Known rows, with every step that occurs:
q -> d -> j: [-0.074  1.001 -2.255 -3.925  0.486  0.202 -0.178 -1.330  2.351  1.213
  0.413 -3.361  2.338  2.249 -1.875  1.777 -0.037 -1.087  4.115  4.270
 -4.889 -0.025 -1.636]
b -> q -> d: [ 0.825  1.231 -1.481 -4.344  0.937  0.137 -0.993 -1.648  1.689  0.286
 -1.685 -1.776  4.611  2.799 -1.600 -0.768 -2.141 -0.545  3.986  1.469
 -5.370 -0.379 -0.656]
b -> y: [-3.457  0.072 -0.509 -4.724  0.677  0.064 -0.974  1.542  1.705  0.963
  1.546 -1.747  0.201  2.925 -0.325 -0.713 -1.451 -0.258 -0.859 -0.388
 -5.573  1.905  0.764]
y -> v -> d -> b -> j: [-1.412 -1.104 -2.328 -1.203 -1.993  0.625 -2.327 -0.675  1.753 -2.948
  1.786 -0.009  0.416  2.933  1.305  1.116 -3.209 -2.644 -0.980 -4.331
 -1.516  3.533  1.239]
b -> d: [-0.984  0.103 -0.416 -4.672 -0.024  0.507 -2.870 -0.653  2.376  0.256
  2.572 -1.008  1.198  2.896 -0.567 -2.925 -1.558 -2.154  0.611 -0.225
 -3.576  1.784  0.999]
v -> y: [-2.203 -0.820 -1.164 -5.133  0.157  0.629  0.135 -1.293  2.149  0.081
  2.894 -1.312  0.411  0.836 -0.943  0.162 -1.851 -0.466 -2.456  0.670
 -2.378 -0.143  0.526]
q -> d -> b -> v: [-0.745  0.074 -2.660 -1.345  0.434  0.468  2.299 -0.891  1.058 -0.638
 -2.657 -3.011  1.171  2.468 -0.015  1.216 -0.187 -2.883  5.129 -0.179
 -3.683  4.390 -2.403]
y -> v -> b -> q: [-1.503 -1.675 -1.344 -2.370  0.137  0.072 -3.687 -1.601  1.593 -1.770
  4.635 -0.392  2.319  3.207 -0.837  0.172 -4.703 -0.805 -0.915 -1.966
 -3.785  1.629  2.521]
b -> y -> v -> d -> j: [-3.549 -1.711 -1.877 -4.577  0.107  0.808 -4.845  2.613  2.321 -2.913
  4.800 -1.417 -0.906  3.391  0.382 -2.020  0.354 -1.097 -2.011  1.385
 -4.574  0.999  4.627]
q -> d -> y -> v: [ 2.236 -0.209 -3.156 -2.751 -0.626 -0.009  2.990 -1.123  1.010  0.373
 -1.919 -2.553  3.267  0.870 -1.199  1.701  0.600 -0.695  0.147  0.008
 -5.523  2.873  0.967]
b -> j: [-1.027  0.599 -1.059 -2.457 -1.292 -0.446 -1.242 -1.247  2.191  1.708
  0.825 -0.771  1.857  2.248 -0.651  0.700 -3.772  0.122  0.506 -4.404
 -4.049  2.681 -2.202]
q -> d -> v -> y: [ 1.262  0.004 -1.366 -5.197 -0.156  0.521  1.692 -1.133  2.316 -1.817
 -0.106 -2.995  2.124  1.715 -1.563 -3.042  0.911 -0.298  0.658  3.936
 -4.671  0.079  0.387]
q -> d -> y -> v -> b -> j: [ 2.180 -1.177 -2.341 -1.334 -1.534 -0.022  1.785 -3.138  1.696  0.688
 -2.912 -1.965  2.102  3.070 -0.321  0.215 -1.681  0.193 -1.482 -1.489
 -5.523  4.024 -2.591]
y -> v -> b -> d: [-0.386 -2.408 -0.673 -3.561 -0.194  0.851 -3.857 -1.288  2.210 -1.330
  6.144 -1.053  0.382  3.256 -0.291 -3.696 -2.937 -1.889 -1.827 -1.447
 -3.388  2.886  2.408]
d -> q: [-1.523  0.106 -0.775 -2.818 -0.228 -1.365  0.794 -3.428  1.489  1.288
 -0.874 -0.679  0.732  1.180 -0.371  4.773 -3.426 -1.910  1.740  1.191
 -2.028 -0.093 -0.784]
v -> d: [-0.970 -0.405 -1.169 -3.960  0.232  1.060 -1.699 -0.905  1.331 -1.210
  2.668 -0.322  0.687  0.988  0.330  0.995 -4.897 -0.260 -2.451 -0.492
 -2.524 -0.837  0.213]
d -> b -> q: [-3.571  1.091 -1.732 -2.170  0.014 -0.091 -1.450 -1.194  1.556 -1.294
 -1.050 -0.882  2.087  4.376 -0.412  3.220 -2.312 -3.984  2.729  0.973
 -2.675  2.226  0.421]
b -> v -> y -> d: [-1.792 -2.360 -1.660 -3.886 -0.208 -0.006 -2.501 -0.001  1.454 -1.242
  1.854 -2.963  1.479 -0.101  0.403 -1.680 -0.434 -1.974 -2.090 -2.717
 -0.989  3.066  2.189]
v -> d -> j: [-2.318 -0.165 -1.783 -3.642  0.111  0.893 -3.295 -0.727  2.269 -1.488
  3.113 -1.174  0.123  2.130 -0.057  1.580 -2.682 -1.313 -1.017  2.876
 -2.526 -1.038  0.627]
q -> d: [ 1.325  0.562 -1.650 -4.237  0.609  0.335  1.197 -1.337  1.381  1.366
 -0.275 -2.586  3.089  1.069 -1.378  0.792 -2.119 -0.007  2.827  0.847
 -4.952  0.201 -1.818]
d -> b -> v: [-3.346 -0.426 -2.325 -0.589 -0.142  0.087  0.648 -0.225  1.084 -0.964
  0.080 -1.748 -0.161  2.450  0.443  2.989 -1.573 -3.674  2.570 -2.630
 -2.483  5.340 -0.733]
b -> v: [-1.447 -0.590 -1.769 -1.891  0.201 -0.067 -0.585 -0.048  1.288  0.126
  1.843 -1.356  0.938  1.008 -0.343  0.575 -2.705 -0.739  1.175 -4.433
 -3.800  3.640 -0.298]
v -> b: [-1.915 -0.959 -0.672 -2.729  0.236  0.400 -0.277 -2.385  1.446  0.707
  3.165 -1.301  0.313  2.109 -0.532  2.562 -5.731 -0.327 -2.046 -0.156
 -3.419  1.084 -2.086]
d -> y -> v -> b -> j: [-0.453 -1.544 -1.946 -0.444 -2.194 -0.426  0.187 -2.548  1.684  0.371
  0.137 -0.768  0.754  3.130  0.046  1.848 -3.332 -0.555 -4.382 -4.128
 -4.139  5.148 -1.011]

Rows:
[-1.212 -0.397 -0.484 -2.053 -0.588 -0.064 -0.365 -1.595  1.790 -1.397
  2.994 -1.737  0.751  3.057 -0.606  0.632 -4.196 -0.769 -1.879  0.586
 -4.201  2.117 -0.812] : d -> v -> b
[-2.837  0.034 -1.869 -2.485 -0.842 -0.521 -1.005 -0.802  0.822 -0.536
 -0.263 -3.305  2.348  1.635  0.595  4.772 -1.850 -5.307  0.668  0.113
 -0.719  3.631  0.567] : y -> d -> b
[-5.011 -0.442 -0.892 -3.943  0.359  1.310 -1.482  1.231  1.417 -2.530
 -0.053 -1.208 -1.740  4.305  1.671  0.087 -1.454 -2.693 -2.005  2.465
 -3.081  1.312  0.844] : v -> d -> b -> y
[-1.418 -1.468 -2.636 -3.189 -0.406  0.763 -3.965  0.243  2.116 -2.720
  5.748 -1.037  0.654  1.465 -0.308  1.136 -1.856 -1.394 -1.211  0.471
 -2.747  0.350  3.951] : y -> v -> d -> j
[-0.237  1.265 -1.961 -2.040 -0.983  0.151  1.553 -2.008  1.970  0.871
 -3.656 -2.290  2.247  3.664 -0.415  1.783 -1.338 -2.295  4.513  0.026
 -3.889  3.249 -4.349] : q -> d -> b -> j
[-1.701  0.134 -0.338 -2.052 -0.339 -0.233 -2.615 -1.825  1.929 -2.608
  1.368 -0.915  2.220  4.692 -0.833 -0.913 -4.283 -1.242 -0.620  1.175
 -4.706  1.478  0.597] : d -> v -> b -> q
[-1.088 -0.598 -0.156 -5.612 -0.848  0.808 -2.481 -0.305  3.229 -2.897
  2.592 -1.422  0.370  3.472 -0.711 -7.011  1.523 -2.143 -1.596  2.483
 -3.241  1.481  3.209] : b -> d -> v -> y
[-1.686 -0.532 -2.274 -3.761  0.297  0.478  0.989  1.684  1.355 -1.190
 -0.620 -3.280  1.121  3.733 -0.249 -0.499  2.020 -2.570  3.076  1.514
 -5.553  3.827  1.900] : q -> d -> b -> y -> v
[ 1.829  0.206 -3.039 -2.880 -0.311 -0.263  0.620 -1.400  1.252 -0.779
 -3.261 -1.592  4.721  2.556 -1.390  0.299  0.721 -1.328  1.226  0.513
 -5.846  2.228  2.625] : b -> q -> d -> y -> v
[-0.371 -2.015 -1.510 -2.845 -0.603 -0.338 -1.322 -2.536  1.267 -2.334
  2.221  0.560  0.244  0.395  0.733  2.381 -3.856 -1.538 -0.980 -0.555
 -1.059 -0.837  3.195] : y -> v -> d -> q
[-2.090 -1.702 -0.711 -4.739 -0.604 -1.312 -0.716 -3.499  1.700  0.024
 -0.919 -2.075  1.246  0.204  0.370  2.418 -1.196 -3.252 -1.614  3.067
  0.975 -0.871  1.694] : v -> y -> d -> q
[-3.986 -1.093  0.158 -4.041  0.824  0.456 -1.384  0.015  1.717  0.626
  2.362 -1.724 -1.092  4.121  0.178 -0.606 -3.485  0.135 -2.936  0.970
 -5.220  1.584 -1.181] : v -> b -> y
[-1.486 -0.346 -0.973 -4.290 -0.727  0.141  0.246 -0.494  2.348 -2.175
  2.399 -1.787  0.875  1.590 -1.031 -1.502 -0.567 -0.815 -2.034  1.536
 -3.381  0.969  1.914] : d -> v -> y
[-3.802 -2.020  0.590 -3.779  0.121 -1.456 -2.328 -2.294  1.344  0.585
 -1.276 -2.673 -0.279  3.425  1.432  1.677 -2.663 -2.811 -1.937  3.115
 -1.793  0.920 -0.136] : v -> b -> y -> d -> q
[-1.252 -0.286  0.067 -4.021 -0.335 -0.748 -1.693 -3.358  2.401  0.522
 -0.794 -0.297  0.552  3.051 -0.083 -0.694 -1.574 -3.358  2.148  2.340
 -1.946  0.416  0.532] : b -> d -> q
[-0.288  0.259 -1.053 -3.121 -1.440 -1.089 -1.970  0.362  1.223 -1.494
  1.434 -3.289  3.821  1.110 -0.303  0.217 -1.499 -2.712 -0.588 -0.899
 -3.022  3.306  2.240] : y -> d -> v
[ 0.118 -1.728 -2.006 -3.386 -0.310  0.844 -2.581  0.017  1.298 -2.575
  5.395 -0.165  1.174  0.304  0.193  0.109 -4.010 -0.278 -2.681 -2.892
 -2.733  0.551  3.488] : y -> v -> d
[-2.392 -2.225 -0.711 -4.180  0.017 -0.314 -2.506  0.020  1.461 -2.401
  1.255  0.056 -1.146  2.427  1.371 -0.526 -1.663 -1.256 -1.669  0.648
 -3.065 -0.190  3.974] : b -> y -> v -> d -> q
[-3.071 -0.902 -1.532 -3.278 -1.917 -0.283 -1.799 -1.447  2.258 -0.739
 -1.168 -2.737  1.358  2.653  0.852  1.179 -0.511 -4.400 -1.399 -0.609
  0.211  3.715 -0.126] : v -> y -> d -> b -> j
[-0.092 -0.834 -1.964 -3.195 -1.241  0.177 -1.289 -0.334  1.877 -0.765
  0.927 -0.984  1.493  2.685 -0.361 -2.136  1.124 -2.903 -2.423 -1.510
 -4.092  4.438  4.013] : b -> d -> y -> v
[-1.771 -1.572 -1.191 -5.501 -0.284 -0.020 -1.979 -0.847  1.639 -0.348
  2.302 -2.878  2.185 -0.038 -0.283  0.223 -1.412 -2.103 -3.082  0.359
 -0.825  0.650  2.014] : v -> y -> d
[-1.249 -1.344 -1.661 -2.428  0.381  1.045 -1.985 -0.108  1.221 -2.143
  2.254 -0.320  0.004  0.947  0.935 -0.929 -3.985 -0.399 -1.384 -3.662
 -2.652  1.738  0.289] : b -> v -> d
[-0.210 -1.048 -2.331 -2.991  0.663  0.357 -3.500 -2.003  2.483 -1.676
  2.476 -2.496  3.084  4.343 -1.776 -0.387 -1.220 -1.263  3.211  3.723
 -5.022  0.568  1.281] : y -> v -> b -> q -> d -> j
[-0.918 -0.133 -1.813 -2.943 -0.446  0.829  0.667 -1.436  1.050 -1.004
 -1.788 -0.397  0.393  1.307  0.779  2.410 -2.984 -0.995 -5.069  0.658
 -2.920  0.548 -0.139] : v -> d -> y
[-2.812 -0.963 -2.355 -1.096 -0.656 -0.462 -1.253 -0.054  0.631 -1.396
 -0.671 -3.210  1.564  1.652  1.200  2.848 -0.992 -5.200  1.656 -2.844
 -0.706  6.203  0.689] : y -> d -> b -> v
[ 0.640  1.412 -2.088 -3.428  0.198 -0.051  1.530 -2.252  1.398  0.576
 -6.042 -1.757  4.218  3.149 -1.222  0.881 -0.301 -1.185  1.561  2.759
 -5.668  0.805 -0.804] : b -> q -> d -> y
[-2.193 -2.576 -1.244 -3.345 -0.389 -1.307 -1.176 -2.631  1.637 -0.960
 -1.135 -2.183  0.539  0.141  0.951  0.654 -0.274 -3.341 -0.484 -0.157
  0.870  1.756  1.736] : b -> v -> y -> d -> q
[ 1.366  0.965 -2.287 -3.368 -0.081  0.154  3.598 -2.011  1.153  1.762
 -4.582 -2.631  2.771  1.455 -1.023  2.451 -0.317 -0.735  0.122  2.138
 -5.273  1.527 -2.255] : q -> d -> y
[-0.521  0.906 -2.218 -2.987  0.242  0.494  2.603 -1.673  1.267  0.288
 -2.031 -2.990  2.006  2.545 -0.638  3.493 -0.973 -3.014  4.073  2.780
 -3.531  1.715 -2.339] : q -> d -> b
[-2.730 -0.117 -1.666 -2.580 -0.051  1.219 -0.497 -1.191  1.180 -2.321
  0.658 -0.665 -0.396  2.494  1.141  3.375 -3.868 -3.289 -1.353  1.294
 -1.115  0.631 -0.085] : v -> d -> b
[-1.541 -1.175 -2.577 -3.071  0.738  1.173  2.501 -1.303  1.705 -1.749
 -2.405 -3.007  0.003  2.300 -0.006 -0.530  1.371 -2.790  2.649  2.068
 -2.300  2.850 -1.245] : q -> d -> b -> v -> y
[-3.370 -0.612  0.329 -3.310 -0.099  0.007 -1.260  0.650  1.954 -1.494
  1.909 -2.147 -0.781  4.894 -0.019 -2.251 -2.042 -0.400 -2.561  1.607
 -5.969  2.748  0.117] : d -> v -> b -> y
